Each row comes from the steps of one path. Every step used is in the known rows, and no mark comes twice. Write the path behind each row, first mark first.
Known rows
letu-muve-tate: [ 1.396  0.286  0.310  0.439  2.626 -1.705  0.736 -5.161 -0.990  0.114
  0.566 -1.330  3.285  2.626 -1.316 -3.444  1.363 -0.672  2.115]
tate-letu-muve: [-0.207  2.329 -2.969 -0.590  3.022  0.334  1.080 -0.679 -1.028 -4.118
 -0.004  0.229  0.295  2.588 -0.900 -1.749  1.728  0.817  2.231]
nitu-tate: [-0.175  0.976 -0.046  2.003 -0.403 -1.866  0.100  0.004 -0.255  0.792
  0.492 -3.520 -0.683  0.890 -2.811 -1.319  0.625 -3.363 -2.753]
gubo-nitu-romuz: [-1.452  2.520  0.182  1.789  3.404 -1.428  1.512 -0.990  0.722 -0.378
  1.469 -0.706  0.166 -0.945  1.584  1.779 -3.021 -1.569  0.029]
gubo-muve-tate: [ 1.172  0.494  0.551  1.678 -1.744 -0.923 -0.925 -3.370 -0.354  0.116
 -1.448 -2.852  3.449  0.338 -0.380 -4.001  1.616  0.879  0.782]
letu-muve-gubo: [-0.602 -1.226  1.622 -3.105 -0.747 -2.372 -3.211 -2.690 -2.464 -0.729
  0.446  1.651  2.539  0.005 -3.344 -0.644 -0.059 -1.733  1.915]
letu-tate: [ 1.496  0.760 -0.418  1.780  1.041  0.355  0.363 -2.133  0.734  0.245
 -0.443  1.083  0.465  2.284 -3.498 -0.502  0.404 -4.712 -2.561]
muve-letu-tate-nitu: [ 2.545  2.046 -3.590  2.267  0.499 -1.389  5.572 -1.781  1.056  0.045
 -3.231  0.803  2.236  0.498 -2.690 -2.579  1.757 -5.013  1.313]
nitu-tate-letu: [ 0.137  3.034 -2.499  2.615 -1.764 -1.386  1.816  2.647 -0.225 -2.680
 -0.993 -4.109 -1.112  2.327 -1.469 -1.467  2.205 -1.636 -1.590]
letu-tate-gubo-nitu: [-1.625 -0.740 -2.227  1.332  1.785 -4.517  0.306 -2.865  0.041 -0.375
 -1.409  1.186  1.383 -1.684 -2.340  1.254 -3.607 -5.171 -1.618]
tate-letu-muve-gubo-nitu-romuz: [-1.798  3.505 -0.350 -0.724  1.730 -3.002 -0.011 -0.809 -1.572 -4.338
  0.722  0.437  2.194  0.443 -0.572  0.733 -1.628 -1.805  3.112]
nitu-tate-gubo-muve: [-2.462 -0.851 -2.387  0.143 -2.353 -3.098 -3.274 -1.376 -1.610  0.746
 -1.611 -3.222  0.924 -2.084 -3.922 -2.110  0.685 -2.776 -3.186]
tate-nitu-gubo-muve-letu: [-1.447  0.762 -2.598 -1.035 -3.231 -0.862  2.931  3.668 -1.961 -2.419
 -3.049  0.675  2.380 -1.945 -0.681 -4.151  0.912  0.134  2.591]
nitu-gubo-muve-letu: [-2.328  1.949 -0.854 -1.150 -1.571  0.648  1.762  5.621 -2.651 -0.758
 -1.136  0.451  1.258 -1.095 -1.412 -3.238  0.472  0.887  1.288]
letu-tate-nitu-gubo: [ 0.757 -1.258 -1.401  0.815 -3.275 -0.841  1.743  0.450 -1.047 -2.458
 -2.028  3.758  1.359  2.843 -2.490 -1.595  0.704 -5.543 -2.146]
muve-gubo: [ 0.273 -1.317  2.001 -1.771 -4.939 -2.159 -2.613  0.482 -1.028  0.374
 -0.872  0.614  1.895 -1.095 -1.294  0.908 -0.220 -1.090  1.016]
muve-letu-tate-gubo-nitu: [-1.663  1.356 -3.705  1.610  2.632 -4.499  4.008 -0.487 -0.522  0.823
 -2.414  0.133  1.973 -2.726 -2.710  0.063 -3.156 -4.534  0.819]
gubo-nitu: [-1.746  0.841  0.334  1.668  2.469 -3.219  1.261 -0.726  0.274 -1.376
  0.359 -1.363  0.112 -2.087  0.986  0.619 -3.446 -0.178  1.403]

Write each row's path
[ 2.245  1.228 -1.305  1.050  1.886 -1.467  2.541 -7.355  0.148 -0.234
 -0.089  0.199  4.492  2.634  0.233 -3.624  2.331 -2.894  2.299]
letu-muve-tate-nitu-romuz
[ 0.301 -1.432 -0.214 -0.443 -1.529 -2.693  1.833 -2.683 -2.622 -2.556
 -0.987  1.547  4.320  2.960 -0.292 -4.498  1.522 -1.485  2.901]
letu-muve-tate-nitu-gubo
[-2.072  1.907  0.229  3.440  2.068 -4.940  1.391 -0.509 -0.031 -0.636
  0.586 -4.912 -0.396 -0.919 -1.609 -0.824 -2.626 -3.555 -1.231]
gubo-nitu-tate
[-1.104 -1.351 -0.851  1.185 -1.382 -6.347  1.110 -2.733 -1.008  0.313
 -1.285 -1.651  3.439 -2.402  1.615  0.023 -2.543 -0.172  2.018]
muve-tate-gubo-nitu
[ 0.693  1.258 -2.911  0.660 -2.253 -0.989  5.535  2.797 -1.250 -1.373
 -2.770  2.898  1.912  1.571 -2.807 -2.925  1.134 -5.222  0.300]
muve-letu-tate-nitu-gubo
[-1.490  2.444 -0.289  2.140 -4.440 -6.606  0.532  2.613 -1.041 -3.730
 -1.491 -4.482  0.632 -0.644 -1.711  0.128 -1.480 -2.727  0.674]
muve-gubo-nitu-tate-letu
[ 1.730  3.911 -4.162  2.662  1.306  0.771  3.653 -3.163  1.130  0.196
 -2.893  0.590  2.891  0.214 -3.293 -3.892  2.335 -5.866 -0.456]
gubo-muve-letu-tate-nitu-romuz
[ 1.533  3.011 -2.168  1.718  2.008  0.227  4.360  0.215  0.395  1.532
 -1.349  0.332  0.848  1.344 -3.759 -1.882  0.894 -4.170 -0.262]
muve-letu-tate
[ 0.328 -1.948 -1.202 -0.275 -3.539 -3.164 -0.088 -1.966 -0.890  1.848
 -1.605 -0.720  3.395 -0.272  0.771 -0.621  0.810 -0.148  0.830]
muve-tate-gubo
[ 2.667 -0.831 -0.572  2.111 -3.653 -3.073  2.560 -3.995  0.574 -0.517
 -2.419 -1.054  3.733  0.825  1.790 -2.601  1.730 -0.564  2.505]
muve-tate-nitu
[ 2.093 -0.875 -1.256  0.799  0.756 -3.216  1.864 -7.182 -0.207 -1.044
 -1.260 -0.691  4.404  1.794 -0.309 -4.310  1.946 -1.503  3.729]
letu-muve-tate-nitu
[ 1.766  2.597 -1.818  2.288 -3.130 -0.278  0.682 -0.683 -0.560 -2.769
 -2.463 -3.341  2.576  1.876  0.623 -3.842  3.317  2.288  2.062]
gubo-muve-tate-letu
[-2.108  0.568 -1.107  0.477  4.281 -4.721  1.084 -6.003 -1.340  0.785
  0.754 -0.685  4.260 -0.546  0.266 -0.900 -2.002 -2.567  2.015]
letu-muve-tate-gubo-nitu-romuz
[-1.631  4.069 -2.292  4.054  0.541 -4.500  3.192  1.906 -0.321 -3.884
 -0.525 -5.311 -1.084  0.470 -0.546 -0.754 -1.445 -1.831 -0.276]
gubo-nitu-tate-letu
[-0.078  1.088 -0.838 -2.503 -1.968 -1.766 -1.884  0.011 -2.399 -4.020
 -0.722  0.810  1.962  1.613 -2.104 -0.602  1.348 -0.206  3.121]
tate-letu-muve-gubo
[-1.629  3.361 -4.084  2.015  3.656 -2.735  4.721 -0.793  0.182  1.907
 -1.191  0.680  2.026 -1.986 -2.010  1.015 -2.694 -6.081 -0.577]
muve-letu-tate-gubo-nitu-romuz
[-0.674  3.087 -2.922  1.253  2.653 -1.466  1.456 -0.484 -1.108 -3.369
  0.268 -3.386 -0.426  3.322 -3.435 -3.256  2.182 -2.431 -0.402]
nitu-tate-letu-muve
[-0.191  1.861 -1.111  1.027 -5.414 -0.117  0.541  3.892 -2.460 -4.254
 -2.116 -1.014  2.722  3.210  0.535 -3.942  2.621  2.302  1.135]
nitu-gubo-muve-tate-letu
[ 1.882 -0.470 -1.019  2.015 -3.643 -2.302  0.544 -5.111  0.449 -1.361
 -3.207 -2.196  4.440 -0.628  0.276 -4.622  2.288  0.153  2.207]
gubo-muve-tate-nitu
[-1.730  0.391  2.146  1.545 -3.170 -7.013 -1.069  0.000 -1.399 -0.584
 -0.170 -3.687  1.524 -1.883 -2.761  0.246 -2.989 -4.321 -0.741]
muve-gubo-nitu-tate
[-0.194  2.037 -1.088 -0.565 -2.130 -3.652 -1.437  0.032 -2.531 -3.303
 -0.406 -2.637  1.777  2.660 -4.928 -2.150  1.980 -3.259  0.424]
nitu-tate-letu-muve-gubo
[ 2.232  2.397 -1.854  2.192 -2.728 -0.911  2.842  0.862 -0.335 -2.237
 -1.837 -2.316  1.957  3.231  1.952 -1.959  2.590  1.927  2.014]
muve-tate-letu
